Each row comes from the steps of one walk. Every step used is in the known rows, and no mark comes twice. Write the walk behind each row, first mark first.
Known rows:
gugap, sotabon, rufas, bokid: |  .13 |  .06 | -.02 |  .18 |  .08 |  .37 | -.08 |  .12 |  .20 | -.21 | -.21 |  .07 | -.14 |  .08 | -.01 | -.03 |  .16 |  .24 |
bokid, rufas, sotabon, gugap: |  .06 |  .25 |  .04 | -.18 |  .19 | -.02 |  .29 |  .05 | -.27 |  .04 | -.07 |  .01 | -.49 | -.19 |  .06 |  .29 |  .23 |  .07 |
gome, pevurag: | -.22 | -.03 |  .10 |  .16 |  .06 |  .28 |  .43 |  .20 | -.24 | -.20 | -.15 |  .18 | -.23 | -.09 |  .04 |  .04 |  .27 | -.05 |
bokid, rufas, sotabon, gome: | -.07 |  .15 |  .01 | -.02 |  .10 | -.04 |  .15 | -.12 | -.27 |  .02 |  .05 | -.02 | -.23 | -.14 | -.05 |  .22 |  .29 |  .02 |
gugap, pevurag: | -.02 |  .11 |  .26 |  .36 |  .09 |  .16 |  .07 |  .16 | -.12 |  .00 | -.14 |  .06 | -.36 | -.11 |  .16 | -.05 |  .00 |  .17 |
pevurag, gugap, sotabon, gome: |  .15 |  .15 | -.17 |  .56 | -.05 |  .19 | -.28 |  .00 |  .08 |  .08 | -.11 |  .06 |  .14 |  .08 |  .09 | -.08 | -.30 |  .18 |
rufas, pevurag, gugap, sotabon: |  .10 |  .15 | -.11 |  .47 |  .16 |  .14 | -.02 | -.06 | -.13 | -.04 | -.29 |  .26 |  .03 | -.03 |  .14 |  .04 | -.03 |  .30 |
bokid, rufas: | -.21 | -.01 |  .18 |  .08 |  .12 | -.02 |  .34 |  .09 | -.11 | -.04 | -.22 |  .18 | -.60 | -.13 |  .15 | -.04 |  .33 | -.03 |
sotabon, gugap, pevurag: |  .24 |  .26 |  .14 |  .31 |  .11 |  .31 |  .02 |  .16 | -.09 | -.03 | -.08 | -.04 | -.38 | -.22 |  .10 | -.01 | -.20 |  .09 |
gome, pevurag, gugap, sotabon, rufas, bokid: |  .28 |  .15 | -.01 |  .38 |  .18 |  .40 |  .03 |  .29 |  .25 | -.16 | -.32 |  .35 |  .07 | -.04 | -.12 | -.09 |  .21 |  .09 |
gome, pevurag, gugap, sotabon, rufas: |  .26 |  .18 |  .03 |  .53 |  .17 |  .37 |  .27 |  .28 |  .08 | -.20 | -.21 |  .21 |  .04 |  .00 | -.06 | -.16 |  .04 |  .09 |
sotabon, gome, pevurag: | -.05 |  .01 | -.04 |  .23 |  .00 |  .44 |  .20 |  .04 | -.22 | -.24 |  .03 |  .08 |  .03 | -.14 | -.12 |  .04 |  .12 | -.14 |
rufas, sotabon, gugap, pevurag: |  .23 |  .36 |  .10 |  .12 |  .15 |  .16 |  .01 |  .12 | -.27 |  .09 |  .02 | -.11 | -.25 | -.20 |  .03 |  .26 | -.12 |  .24 |
gugap, pevurag, gome, sotabon: | -.14 |  .02 |  .34 |  .56 |  .07 | -.03 |  .12 |  .23 | -.17 |  .22 |  .00 |  .29 |  .12 | -.17 |  .17 | -.24 |  .07 |  .12 |
gugap, pevurag, gome, sotabon, rufas: |  .07 | -.01 |  .31 |  .59 |  .13 |  .18 |  .22 |  .25 |  .03 |  .07 |  .09 |  .11 |  .15 | -.13 | -.05 | -.37 |  .15 |  .04 |
pevurag, gugap, sotabon: |  .01 |  .10 | -.03 |  .47 |  .00 |  .06 | -.10 |  .17 |  .04 |  .14 | -.29 |  .17 | -.10 |  .14 |  .24 | -.07 | -.15 |  .28 |
gome, sotabon, rufas, pevurag: | -.06 | -.10 |  .11 |  .06 |  .16 |  .37 |  .63 |  .10 | -.18 | -.32 |  .05 | -.09 |  .07 | -.23 | -.24 | -.04 |  .44 |  .07 |

Which walk is each row?
|  .25 |  .47 |  .29 |  .07 |  .32 | -.03 |  .20 |  .08 | -.33 |  .04 | -.08 |  .10 | -.51 | -.43 |  .06 |  .20 |  .09 |  .16 |  bokid, rufas, sotabon, gugap, pevurag
|  .11 | -.02 |  .26 |  .44 |  .13 |  .19 |  .00 |  .26 |  .18 |  .14 | -.03 |  .23 |  .16 | -.17 | -.11 | -.33 |  .30 |  .04 |  gugap, pevurag, gome, sotabon, rufas, bokid
|  .15 |  .26 |  .08 |  .39 |  .32 | -.02 |  .15 | -.11 | -.18 | -.09 | -.37 |  .48 | -.22 | -.24 |  .16 |  .00 |  .14 |  .21 |  bokid, rufas, pevurag, gugap, sotabon
|  .08 |  .25 |  .35 |  .23 |  .11 |  .22 |  .30 |  .32 | -.20 | -.04 |  .04 | -.01 | -.13 | -.46 |  .08 | -.05 | -.12 |  .16 |  gome, sotabon, gugap, pevurag
|  .07 | -.01 | -.15 |  .40 | -.01 |  .35 |  .08 |  .10 | -.01 | -.01 | -.05 |  .14 |  .09 | -.08 | -.11 | -.08 |  .07 | -.20 |  sotabon, gome, pevurag, gugap
| -.09 |  .05 | -.18 |  .04 | -.08 |  .14 | -.02 | -.07 | -.25 |  .05 |  .12 | -.24 |  .04 |  .07 | -.09 |  .26 |  .11 |  .10 |  rufas, sotabon, gome
|  .10 |  .23 |  .01 |  .18 |  .20 | -.02 |  .27 |  .05 | -.23 |  .04 | -.04 |  .27 | -.02 | -.28 | -.17 |  .15 |  .33 | -.13 |  bokid, rufas, sotabon, gome, pevurag, gugap
|  .03 |  .15 | -.14 | -.11 |  .02 |  .18 |  .10 |  .06 | -.23 |  .08 |  .00 | -.22 | -.22 |  .03 |  .02 |  .33 |  .04 |  .15 |  rufas, sotabon, gugap
|  .13 | -.19 | -.22 |  .37 |  .10 |  .40 |  .13 | -.19 |  .01 | -.08 | -.06 |  .09 |  .04 |  .18 | -.16 | -.13 |  .36 | -.11 |  sotabon, rufas, pevurag, gome
|  .03 | -.01 | -.08 |  .25 |  .11 |  .24 |  .23 | -.06 | -.28 |  .01 |  .01 |  .17 |  .25 | -.21 | -.03 |  .00 |  .13 | -.01 |  rufas, pevurag, gome, sotabon, gugap
|  .25 |  .18 | -.23 |  .53 |  .10 |  .29 | -.20 | -.23 | -.12 | -.10 | -.15 |  .17 |  .30 | -.08 | -.02 |  .03 | -.18 |  .20 |  rufas, pevurag, gugap, sotabon, gome
|  .26 |  .27 | -.01 |  .40 |  .11 |  .06 | -.22 | -.03 | -.18 |  .30 |  .02 |  .08 | -.04 | -.03 |  .07 |  .12 | -.10 |  .11 |  rufas, sotabon, gugap, pevurag, gome
|  .27 |  .15 |  .03 |  .56 |  .05 |  .24 | -.20 |  .02 | -.03 |  .21 | -.06 |  .16 | -.16 | -.04 |  .15 | -.16 | -.20 | -.02 |  sotabon, gugap, pevurag, gome
